In the rows, zero is written as 128.
Known rows, with every step that occurs:
fodid/boro: [140 142 102 114 147 116 120 105 123 147 140 127 164 115 153 118 143 122
 121 146]
rufe/metime/fonas/vore: [ 74  98  91  87 153 161  65 191 111 109 188 177 125 122 113  82 140 156
 112 147]
vore/fodid/boro/rufe/taseg: [138  90 116 129 136 143 149 129 119 148 121 167  63 137  95  98 101 158
 163 129]
fodid/boro/rufe/vore/fonas/metime: [183 142 188 153 112  78 189  98 150  82  64  82 109 167 156 143 140 109
 166 109]
fonas/vore/rufe/metime: [117 110 173  60 106 164  87 191 103 111 182 127 193 154  95 158 175 150
 105 129]
vore/rufe: [141 175 140  79 120 146 108 133 119 155 147 111 199 139 119 165 149 113
 119 134]
boro/rufe/metime/fonas/vore: [ 91  71 120  95 139 126  62 169 104  94 184 168 100 115 101  79 124 120
 120 148]
metime/fodid/boro/rufe/vore: [149 122 138 175 100  67 131  95 123 113 132 118  97  88 106 133  80  51
 118 138]
vore/fodid/boro: [133 128 109 137 148 143 130 108 122 161 109 148 123 131 134 138 122 131
 148 120]
rufe/vore/fodid/boro: [125 137 141 147 123 127 115 145 124 129 101 160  92 159 121 153 113  97
 164 115]
rufe/metime: [ 96 125 120  98 113 164  87 122 132 136 157 149 151 156 131 117 146 141
 127 128]
fonas/metime/rufe: [ 89 141 120 113 150 114 104  87 146 138 107 122 170 135 184 129 130 153
 137 134]
vore/fonas: [140 177 130 145 136 144 156 132 139 160 115  95 154 138 176 130 169 141
  95 136]
metime/rufe/vore: [ 67 167 140 130 108  84  67 163 129 133 151 140 136 149 174 136 126  96
 122 160]
vore/fonas/metime/rufe: [114 174 127 135 141 116 161 105 164 150  87  79 167 153 211 131 165 178
 127 127]
vore/fonas/metime/fodid/boro/rufe: [193 132 125 179 129 101 227  36 158 127  68  58 126  94 145 132 113 133
 125 104]
boro/rufe/taseg: [121 103 126 113 134 145 119 140 116 137 148 156  95 121 109  88 116 141
 121 154]
vore/fodid/boro/rufe/metime: [129  86 142 121 102 128 112  90 128 135 128 153  94 163 105 122 114 126
 174 104]
vore/fodid/boro/rufe: [148 102 137 145 134 107 125  83 113 149 108 140  99 127 122 131 104  98
 154 120]
metime/fodid/boro/rufe/taseg: [142 103  83 145 128 125 165 104 128 144 153 134  91  69  91  82  82 146
 112 148]
fonas/vore/fodid: [105  78 156 147 166 165  96 173  91 137 116 159 117 113 119 148 135 124
  97 125]

Rows:
[ 89  84  81 101 157 161  95 184 114 117 159 189  94 135  98  96 127 169
 155 120]	rufe/metime/fonas/vore/fodid/boro
[155 158 142 139 149 158 181  96 154 132  64  88 157 150 172 143 162 161
 129 107]	vore/fonas/metime
[139 111 127  90  97 143 133 153 116 119 187 105 189 100  78 157 138 152
  97 123]	fonas/vore/rufe/metime/fodid/boro
[117 126  75 129 105 144 133  88 143 144 162 130 142 103 113 114 109 150
 119 121]	rufe/metime/fodid/boro
[131  79 139 141 168 139 115 163  93 134 122 150 126 110 126 139 142 135
 112 128]	fonas/vore/fodid/boro
[153 115 131 122 132  81 119  81 116 134 141 118 138 109 142 112 125  88
 125 148]	fodid/boro/rufe
[161 107 149 169 111  79 157  58 140  86  84 111  97 100 106 144  70  77
 151 107]	fonas/metime/fodid/boro/rufe/vore
[110 101  78 126 188 138 106 177 102 131 138 174  99  96 114 102 122 140
 137 136]	metime/fonas/vore/fodid/boro
[ 76 145  61  81 134 166  78 140 142 134 174 175 123 141 120  82 123 147
 149 135]	rufe/metime/fonas
[118 110 190 163 107 116  90 134 110 120  94 160  60 156 104 156  96  57
 155 114]	boro/rufe/vore/fodid
[106 135  89  53 161 176 110 247 104 122 188 165 137 112  74 100 142 185
 117 161]	metime/fonas/vore/rufe/taseg
[116 109 145  97  95 170 111 166 112 122 180 115 179 105  72 162 133 144
  85 120]	fonas/vore/rufe/metime/fodid
[145 125 166 135 108  62 105 119 114 102 134 130 108 136 129 127 118  56
 143 145]	fodid/boro/rufe/vore
[155 154 113 180 143 163 204  73 163 143  63  76 144 100 151 147 126 160
 105  96]	vore/fonas/metime/fodid
[170 159 176 159  98  64 163 134 134 111 112  89 104 155 156 132 150  84
 129 138]	fodid/boro/rufe/vore/fonas
[151 123  87 149 154 136 172  44 148 132  88 109 154  78 131 135  97 143
 131 107]	fonas/metime/fodid/boro
[148 166 148 191 117 144 193 110 163 112  58  87 109 128 137 162 115 128
 121  93]	rufe/vore/fonas/metime/fodid
[148 166 176 153 127 139 169 133 154 100  58  99 127 178 161 160 153 131
 141 103]	rufe/vore/fonas/metime
[145 162  97  84  77 144 143 103 145 146 174 104 186 124  84 153 122 150
 133 113]	vore/rufe/metime/fodid/boro
[ 92 202 150 152 101  86 122 181 147 143 130  99 132 169 199 138 163 124
 111 154]	metime/rufe/vore/fonas
[112  72 103  87 141  98  86 154 109  90 189 159 109 111 106  70 128 130
 134 150]	fodid/boro/rufe/metime/fonas/vore
[133 186 162 155 112 126 143 170 138 128 106 106 123 163 163 146 160 109
 110 132]	rufe/vore/fonas
